(in the rows, 128 means zero)
Known rows, with every step that occurs
B L A: [81 104 162 125 168 141 51 112 124 214 133 160 87 131 177 112 125 202 127 96 106 133 212 74 94 105 128 84 106 15 136 202 196 157 127 123 165 94 104 101 42 121 149 131 128 117 44 115 108 61 135 146]
C V: [114 91 144 126 141 150 80 144 148 142 126 153 108 137 133 123 109 149 126 125 132 116 173 104 136 120 114 149 121 78 138 162 136 110 106 106 151 137 100 135 95 137 141 115 147 145 133 122 150 125 108 124]
L B V U J G: [139 136 142 101 122 72 218 153 117 99 103 147 118 140 164 120 185 102 101 135 143 69 59 206 86 108 171 109 137 162 120 108 149 127 103 181 81 117 140 132 133 78 112 125 138 93 163 100 133 126 162 130]
G V M J C: [142 173 116 132 117 139 166 121 116 92 137 88 162 104 75 130 125 96 136 139 127 145 94 125 153 167 102 109 112 160 122 64 126 143 145 126 133 150 155 151 165 129 141 148 94 138 162 132 136 138 121 140]
D E: [121 66 115 120 133 135 54 136 139 175 115 154 104 139 148 119 118 142 139 88 76 140 213 111 128 78 91 167 122 93 124 210 122 137 126 110 160 110 108 84 47 121 123 80 154 162 64 168 120 94 129 147]
L A: [97 85 133 152 154 139 39 120 131 187 131 159 109 132 155 115 112 200 130 114 112 138 207 90 119 95 129 102 115 61 125 193 155 142 112 122 152 89 99 112 77 120 140 129 136 123 52 132 113 86 138 128]
U J C: [127 133 134 121 134 156 126 94 114 135 134 129 143 103 116 143 138 136 125 146 147 140 112 135 118 146 149 109 133 153 127 114 123 125 170 113 107 113 142 124 128 130 119 122 132 130 124 134 98 112 121 149]
G V: [123 99 148 115 140 132 53 143 149 158 128 143 132 138 129 106 112 135 124 127 109 126 179 98 141 113 94 153 118 95 134 162 90 156 112 114 138 124 119 146 74 118 133 119 138 154 136 138 159 95 151 141]
E M J G V C: [158 162 122 124 90 126 116 130 115 94 128 48 142 156 127 131 126 76 163 131 89 88 46 107 127 141 161 144 162 212 143 118 76 204 75 101 111 103 145 109 178 152 176 157 120 119 147 127 119 123 105 148]
J C V U: [110 164 150 114 132 153 158 95 142 111 144 145 123 140 115 116 93 133 108 161 159 97 93 154 135 189 145 113 130 120 129 102 140 64 163 119 112 134 113 141 135 135 152 120 97 121 164 98 119 148 66 109]
J C: [106 121 140 121 152 156 83 109 122 147 141 139 110 113 143 122 124 169 122 141 106 143 141 132 119 137 138 128 126 111 120 161 143 126 156 103 139 113 132 137 86 117 149 114 159 145 106 135 101 105 111 135]
M J: [140 92 132 156 127 162 92 148 113 134 105 120 126 118 130 127 132 139 138 130 123 146 161 114 123 77 132 142 120 140 124 164 149 144 89 115 160 110 111 113 104 130 146 115 145 134 85 145 127 116 124 152]
E M J: [162 111 138 179 119 166 71 157 100 108 98 98 111 131 144 136 167 133 174 101 80 144 139 85 106 68 134 142 143 165 136 180 134 152 69 96 154 98 93 95 125 155 172 120 139 147 56 140 97 121 136 163]
E M J U: [138 135 146 192 113 151 111 132 98 87 104 85 110 117 144 127 183 132 174 100 81 142 114 114 93 90 146 112 150 207 137 164 128 130 89 109 136 69 98 71 164 170 168 104 110 139 70 127 92 129 123 157]
J C V: [102 134 139 107 148 155 111 118 142 122 152 137 112 124 118 126 107 146 127 149 134 109 120 120 133 168 133 127 120 99 139 129 139 102 145 92 134 126 124 145 111 138 154 121 143 147 158 115 122 126 77 122]
U J C V M: [127 161 117 129 125 140 186 94 124 93 146 130 149 102 86 154 127 112 130 134 173 137 97 137 139 186 121 99 122 126 135 45 125 81 181 127 111 175 145 146 195 147 110 153 99 121 179 107 119 161 112 120]
U J G V M E: [148 176 104 117 120 75 197 125 115 130 148 116 182 109 103 147 139 97 123 127 143 184 107 121 123 150 109 107 137 146 142 92 81 159 191 170 80 157 174 122 191 148 52 168 125 141 156 158 153 163 198 102]
G V U J: [151 140 149 108 108 131 142 101 135 126 113 150 174 142 101 116 105 98 118 140 170 110 122 142 132 142 115 125 136 157 135 84 73 125 142 148 86 139 121 132 145 124 105 128 72 115 163 121 152 127 142 141]
G V M: [128 119 127 136 129 116 90 139 136 139 126 141 135 122 120 113 120 137 128 113 110 155 187 107 145 125 73 143 111 86 119 123 102 133 138 140 140 174 126 162 116 115 107 132 116 142 126 137 158 123 175 128]
B V: [123 71 131 134 162 106 83 165 164 124 110 163 86 143 153 112 142 143 128 112 129 118 158 136 137 79 108 152 121 99 122 184 156 128 98 133 161 155 103 182 49 74 131 99 158 131 104 124 133 115 164 145]
V M J: [144 116 115 176 119 148 126 145 106 123 104 125 129 107 120 132 144 137 137 114 126 181 165 124 136 91 110 137 116 126 109 127 161 118 115 142 168 162 118 127 137 126 127 127 125 125 83 140 125 143 151 133]
U J: [134 92 135 138 129 143 89 115 122 147 113 153 134 118 130 138 137 143 129 121 147 149 168 122 118 94 126 134 131 128 127 140 112 131 131 126 124 128 123 117 110 132 104 121 141 127 104 138 123 110 153 149]
U J G: [108 103 129 137 108 111 112 113 124 151 128 133 146 119 141 136 140 132 124 141 142 142 124 123 104 107 158 137 146 158 128 150 96 161 132 128 109 91 136 93 141 128 87 121 164 120 129 138 118 114 154 134]
J G: [88 94 133 137 128 114 74 128 129 167 128 138 112 132 165 116 130 164 115 133 107 144 155 116 111 97 151 152 138 119 121 197 110 156 118 117 139 90 127 109 98 117 115 109 189 132 106 138 119 106 142 121]
U J C V: [121 142 133 104 131 152 158 98 134 109 147 128 147 115 93 145 120 114 130 150 169 106 88 127 130 179 140 110 130 140 150 83 121 107 155 104 106 126 140 134 158 150 129 133 121 136 184 117 121 134 86 133]
L B V G: [136 91 133 98 175 89 153 194 152 151 124 158 79 143 187 118 156 142 103 109 99 78 130 166 120 80 142 145 119 81 105 146 186 133 62 160 128 123 141 173 45 64 143 130 171 107 117 114 139 95 155 110]
V G: [112 82 123 130 146 135 96 131 151 191 137 148 116 139 156 127 100 164 108 123 122 141 173 121 137 104 137 162 137 93 106 161 130 133 113 126 133 109 127 129 75 107 120 125 158 111 87 136 118 110 137 105]
V C: [132 101 127 115 150 156 61 110 121 161 120 143 97 136 155 124 100 157 126 130 126 133 163 154 135 118 133 149 137 100 105 153 135 131 131 123 146 159 132 152 83 115 147 119 151 110 95 130 122 102 108 131]
V U: [126 116 151 142 129 148 86 118 127 153 111 166 115 141 151 106 115 159 110 129 134 142 174 150 119 108 130 139 131 107 107 160 136 92 133 145 133 134 96 125 90 113 129 99 125 115 86 125 123 122 136 126]
D E M J C V: [149 148 110 127 109 161 142 138 124 69 134 69 120 140 102 147 137 75 183 97 73 88 81 87 123 141 128 135 134 187 165 135 128 129 105 68 149 82 110 65 154 177 186 116 100 170 120 142 91 137 50 160]
A L B: [140 103 143 123 151 107 70 150 71 184 93 151 86 125 197 129 176 206 130 124 62 96 200 133 100 52 131 97 105 57 123 171 197 127 70 141 137 76 148 112 75 128 147 129 157 137 79 131 139 87 143 150]
D E M: [145 83 119 144 126 139 33 140 126 141 112 131 96 153 164 132 154 139 170 61 33 134 192 80 108 70 100 169 141 120 137 221 100 140 110 89 151 93 93 66 71 144 146 90 137 169 32 164 92 100 142 157]
E M J C: [153 152 138 163 125 172 107 133 98 88 126 75 122 120 132 142 167 131 172 118 80 135 85 102 109 124 157 121 143 189 135 148 139 147 104 80 138 85 115 102 145 156 191 135 125 149 80 132 68 122 106 163]

Rows
[115 134 136 138 98 114 161 91 117 137 120 141 152 136 139 129 131 117 102 145 171 130 102 160 102 132 176 127 156 174 120 120 93 126 148 150 91 101 124 91 164 121 90 116 126 89 136 124 112 132 144 121]
V U J G
[155 138 110 143 116 161 114 131 105 93 122 75 122 129 121 146 158 97 183 88 48 127 105 105 113 112 131 138 140 195 141 166 131 153 122 77 144 66 118 55 125 157 179 105 114 166 65 165 68 116 86 176]
D E M J C
[157 192 102 114 150 128 228 109 111 88 163 126 149 87 84 168 132 113 132 135 171 176 95 143 126 196 115 83 125 122 144 51 143 81 223 148 93 187 161 139 200 168 88 165 109 141 147 136 123 184 130 101]
U J C V M E
[113 126 136 105 102 98 117 119 136 150 134 116 174 137 114 128 125 97 121 147 138 113 108 111 125 129 139 133 140 172 145 122 51 186 133 122 93 95 151 114 147 131 87 138 141 132 184 139 148 114 157 135]
U J G V
[145 101 133 124 158 91 142 194 118 110 101 161 73 118 173 116 195 155 119 94 89 121 158 170 115 78 95 128 98 63 102 138 199 105 94 175 154 186 128 187 72 71 133 121 154 129 102 110 146 111 193 129]
L B V M
[105 100 125 114 142 134 123 139 175 160 148 145 120 150 137 131 84 140 106 133 150 109 147 108 154 135 136 156 128 84 127 131 131 110 99 119 135 122 121 140 106 123 130 140 144 112 145 118 141 130 104 90]
C V G
[141 185 147 91 114 137 182 73 130 110 135 131 179 129 85 122 103 90 113 160 172 102 66 163 132 195 137 100 136 180 133 53 76 119 176 136 71 127 145 136 161 127 120 136 69 117 191 116 129 130 114 143]
G V U J C
[102 130 123 133 110 83 116 131 135 145 138 124 146 130 129 114 123 126 115 128 102 148 140 113 145 139 107 144 126 114 121 128 80 159 140 142 124 143 143 138 141 117 92 133 137 132 153 134 154 128 171 108]
J G V M
[138 137 143 124 112 149 167 108 140 114 121 163 144 139 105 132 108 108 118 140 199 104 122 145 125 147 132 121 136 135 140 86 113 75 139 142 98 145 100 119 163 146 112 124 81 102 166 105 143 151 104 122]
C V U J
[151 115 115 137 165 51 145 178 93 133 88 156 73 128 188 136 208 174 129 106 86 94 170 164 120 58 100 88 97 46 107 129 224 102 79 186 151 146 147 173 95 80 125 138 125 116 98 107 146 124 190 138]
A L B V M
[104 145 144 109 105 100 124 112 146 144 133 138 150 156 133 95 102 114 98 154 129 105 108 136 128 142 140 140 141 144 125 137 75 147 125 141 110 108 124 123 132 114 115 117 119 120 173 124 150 123 136 115]
J G V U
[152 133 120 148 106 129 131 152 126 109 113 111 155 117 96 122 124 101 140 122 131 153 145 108 155 114 87 135 108 136 121 96 123 145 109 139 153 160 131 141 145 131 125 143 99 139 139 136 159 136 152 138]
G V M J
[131 144 119 80 103 104 131 91 132 143 138 104 163 144 110 133 97 83 120 158 155 95 74 148 139 163 153 132 152 176 130 85 55 185 141 132 81 137 173 134 162 129 110 149 123 99 198 130 144 116 123 131]
U J G V C
[117 151 124 174 112 134 196 129 123 76 116 104 125 101 100 129 139 116 142 120 155 149 120 143 139 143 115 104 117 155 130 80 165 77 127 144 145 149 117 118 206 163 126 116 83 122 158 108 139 168 95 117]
C V M J U
[157 153 114 121 151 105 128 151 119 136 143 140 142 114 117 127 125 141 124 108 111 197 177 112 136 133 66 122 115 79 129 131 121 128 174 158 126 181 143 160 118 136 92 150 124 166 100 161 163 149 194 105]
G V M E
[119 148 120 96 137 142 201 91 159 133 169 119 157 127 101 157 91 104 112 152 186 96 64 136 147 190 164 118 137 148 138 56 115 109 150 111 89 110 158 131 165 137 117 157 110 101 191 107 112 139 74 100]
U J C V G
[133 178 140 123 116 174 202 111 125 80 134 111 139 127 90 126 102 99 120 161 178 95 56 156 137 181 161 109 127 169 136 75 163 78 134 115 122 122 114 124 171 146 170 123 87 111 171 103 122 160 43 123]
M J C V U
[115 128 106 175 100 116 150 141 106 131 122 103 134 112 131 135 145 123 128 130 122 173 120 125 125 108 139 135 128 152 109 132 144 146 121 140 152 125 137 105 167 127 111 130 148 114 108 142 119 147 144 115]
V M J G
[126 147 132 123 130 171 160 129 129 94 139 99 132 115 92 138 112 111 141 155 149 103 80 118 139 159 144 117 117 155 146 101 161 114 119 90 145 112 128 132 150 154 170 129 127 139 166 117 127 143 55 130]
M J C V
[117 112 122 147 132 132 111 141 139 123 129 154 109 124 128 125 121 147 127 110 140 147 177 111 146 128 95 141 111 66 122 127 144 84 130 131 153 182 109 153 130 135 116 132 125 127 125 114 146 151 138 106]
C V M
[131 166 106 118 135 76 155 140 124 142 155 119 148 117 126 127 130 125 119 126 104 188 138 112 127 141 100 125 127 105 131 136 100 155 172 161 112 154 161 136 150 139 75 151 150 157 124 161 160 155 191 91]
J G V M E
[111 133 125 85 116 108 90 109 141 154 143 106 133 154 138 116 88 113 114 152 117 96 98 141 143 154 145 149 143 135 124 131 77 181 127 120 114 132 159 146 120 116 137 137 147 115 174 133 149 104 111 118]
J G V C
[131 109 138 130 149 110 132 147 158 107 106 173 96 158 149 102 136 131 111 124 154 109 139 177 135 103 121 139 130 115 112 153 151 95 116 159 142 162 89 173 74 66 127 102 120 105 108 104 135 134 159 136]
B V U
[142 125 115 161 115 148 155 153 125 97 117 119 127 115 98 137 128 111 141 119 156 146 143 112 149 120 102 133 109 115 129 94 166 95 108 132 164 168 116 136 165 149 133 137 107 126 138 118 147 164 113 118]
C V M J
[131 145 114 100 98 122 129 119 128 126 134 71 151 148 109 121 93 79 128 160 133 97 64 138 144 149 153 138 143 187 126 107 94 197 99 118 124 120 163 130 156 129 152 143 130 108 186 133 150 121 93 132]
M J G V C
[99 138 125 100 146 142 162 111 169 152 169 126 124 136 121 137 79 130 107 148 149 95 88 125 150 185 155 132 129 106 128 104 135 105 137 102 118 111 146 144 123 129 144 143 133 113 166 107 114 135 69 90]
J C V G
[138 188 110 115 161 132 191 125 116 103 162 133 122 98 108 148 121 144 125 127 136 182 119 135 137 191 104 98 113 73 138 99 168 75 212 140 124 188 150 155 155 156 115 153 134 156 124 134 129 177 120 87]
J C V M E
[119 124 124 127 112 74 195 120 151 102 113 147 135 154 135 126 151 88 108 142 185 99 67 185 118 123 163 123 154 181 123 115 110 124 131 168 96 133 117 139 147 78 85 111 117 82 163 107 122 150 165 125]
B V U J G
[114 138 109 162 97 117 183 145 130 101 130 102 134 119 111 138 128 103 129 133 149 137 102 114 138 130 137 132 121 144 131 100 138 124 104 129 150 134 128 114 195 146 114 139 127 116 160 118 143 168 111 101]
C V M J G
